What can hang from each mark
Z_609: Z_134
Z_838: Z_134
Z_161: Z_134 Z_171
Z_171: Z_333
Z_333: Z_134 Z_171
Z_926: Z_134
Z_638: Z_134
Z_134: Z_40 Z_333 Z_609 Z_838

Every row comes from one small tree of marks. Brackets hold a mark, then the marks that hang from it, in the order of their numbers. Every link used is in the known rows. Which tree was each row made from?
In the rows, 128 means zero.
Known rows
(Z_333 (Z_134 Z_40 Z_609 Z_838) Z_171): [136 109  93 167 204 128 139 147 167 137 100 125 156  67 148 128 124 160
 128  96]
(Z_838 (Z_134 Z_40 Z_333)): [118 111 112  76  83 109 147 102  90 140 129 135  91 115  81 173 111  68
 184 140]
(Z_333 Z_134 Z_171): [143 139 124 165 192 136 147 159 193 151 119 214 138 108 182 132 188 161
  96  92]
(Z_333 (Z_134 Z_40) Z_171): [149 150  96 149 195 127 145 118 181 124 105 199 117  74 175 153 178 130
 138  73]
(Z_926 (Z_134 Z_333 Z_609)): [141 130 181 123  40 177  86 128 116 112 163 103 133 173 127 134 145 153
 100 185]
(Z_838 Z_134): [127 110 166 134 117 120 155 167 141 170 114 183 112 174 108 168 139  94
 129 160]
(Z_171 Z_333): [136 166 148 145 119 151 166 132 122 134 117 190  90 178 158 144 162 120
  92 135]
(Z_838 (Z_134 (Z_333 Z_171) Z_609)): [158  89 120 144 104 132 139 132 104 160 143 109 157 108  83  99 122 153
 134 152]
(Z_134 Z_40 (Z_333 Z_171) Z_838): [111 143  91  99 155  83 147  91 120 104 129 124 128  79 103  95  72 127
 184 100]
(Z_609 (Z_134 Z_40 Z_333 Z_838)): [ 80 123 116  90 119  98  95 116  93 104 155  81 113 116 138 116  70 100
 158 110]
(Z_161 Z_134): [127 145 143 125 103 113 125 133 133 174 124 185 129 209 125 135 179  95
 106 129]
(Z_926 Z_134): [137 153 199 135  84 147 116 150 162 116 139 193 107 213 155 162 160 135
 101 167]
(Z_161 Z_134 Z_171): [125 129 140 128 116  75 135 113 142 175 161 177  95 200 126 113 136  66
 106 117]
(Z_134 Z_40 (Z_333 Z_171) Z_609 Z_838): [127 121  98 117 139 121 133 100 115 109 133  68 149  73  97  82  73 144
 162 118]
(Z_171 (Z_333 (Z_134 Z_40 Z_609 Z_838))): [129 122  93 158 164 147 152 146 102 140  88 125 114  91 146 171 127 133
 104 125]
(Z_926 (Z_134 Z_40 Z_609)): [156 137 175 141  72 170  97 117 144 102 131 127 109 175 141 171 152 125
 129 164]
(Z_161 (Z_134 Z_40 Z_838)): [111 139 104 106 126  76 134 112 123 156  99 156 120 168  95 146 114  71
 151 113]
(Z_638 (Z_134 Z_40 Z_333 Z_609)): [117 124 132  77 141 152 127 111  93  67 103  68 100 114 115 146 137 101
 130 116]
(Z_926 (Z_134 Z_609)): [152 136 204 160  69 181 102 155 156 121 138 137 131 206 150 148 165 152
  78 188]
(Z_161 (Z_134 Z_40 Z_609 Z_838)): [124 115 110 130 115 108 119 121 113 162 103  99 145 163  86 129 115  92
 136 134]
(Z_171 (Z_333 Z_134)): [130 155 125 155 152 156 160 152 129 152 107 211  96 136 182 175 197 136
  70 120]

Which tree is each row?
[133  94 118 104  76 146 127 112  79 147 128  81 113 103  76 158 112  87
 164 162] => (Z_838 (Z_134 Z_40 Z_333 Z_609))
[167 100  91 130 110 125 138  96  95 139 134  89 142  80  77 123 113 127
 181 132] => (Z_838 (Z_134 Z_40 (Z_333 Z_171) Z_609))
[133 107 120 188 201 129 140 190 176 158 110 142 178  92 155 107 133 184
  85 116] => (Z_333 (Z_134 Z_609 Z_838) Z_171)
[152 124 135 188 180 165 132 167 181 153 116 160 162 104 180 115 187 178
  77 110] => (Z_333 (Z_134 Z_609) Z_171)
[153 139 109 124 123 152 118  82 118 109 140  85 128  87 125  95 129 137
 158 111] => (Z_134 Z_40 (Z_333 Z_171) Z_609)
[123 117 124 145 138 124 135 144 127 133 142  76 176 109 106  58  88 173
 116 139] => (Z_134 (Z_333 Z_171) Z_609 Z_838)
[127 136 123 138 135 122  91 122 122 122 180 124 143 130 172  75 134 164
 115  96] => (Z_609 (Z_134 (Z_333 Z_171)))
[132 110  87 136 115  92 113 122  97 176 142  87 195 133  69  59 110 162
 107 126] => (Z_161 (Z_134 (Z_333 Z_171) Z_609 Z_838))
[ 94 123 138 127 154  99 105 142 127 114 130 119 104 145 163 137  83 100
 148 105] => (Z_609 (Z_134 Z_40 Z_838))
[115 119 158  99 140 162 132 147 106  94 117  83 123 147 124 125 155 127
  87 135] => (Z_638 (Z_134 Z_333 Z_609))
[120 138 160 116 106 107 127 129 149  94 120 161 106 168 123 173  97 112
 152 149] => (Z_926 (Z_134 Z_40 Z_838))
[102 141 127  98 100 136  79  97  95 101 161 101  92 124 168 131 128  96
 152 104] => (Z_609 (Z_134 Z_40 Z_333))
[111 109 121 140 175 142 134 162 148 143  87 115 129  92 146 162 124 117
 119 127] => (Z_333 (Z_134 Z_40 Z_609 Z_838))
[122 118 141 101  66 132 101 108 102  94 144  67 127 135  95 141  82 132
 144 173] => (Z_926 (Z_134 Z_40 Z_333 Z_609 Z_838))
[146 133 137 143 115 158 123 118 127 129 152 100 159 115 130  66 140 164
 113 136] => (Z_134 (Z_333 Z_171) Z_609)
[136 160  99 102 130 122 135  69 135  99 139 139 110  89 128 108 129 122
 175  97] => (Z_134 Z_40 (Z_333 Z_171))
[105 144 124  54 152 125 145  98 103  62 104 121  77 117 118 161 141  78
 150  99] => (Z_638 (Z_134 Z_40 Z_333))
[142 118 138 149  92 124 108 139 124 115 161  92 175 141 101  89  93 201
 107 165] => (Z_926 (Z_134 (Z_333 Z_171) Z_609 Z_838))
[ 86 138 119  75 119  99 141 106 111 107 124 112  99 110  98 128  75  86
 170 133] => (Z_134 Z_40 Z_333 Z_838)
[120 125 115 164 211  98 160 182 185 149 106 188 160 101 159 120 134 169
 100 101] => (Z_333 (Z_134 Z_838) Z_171)
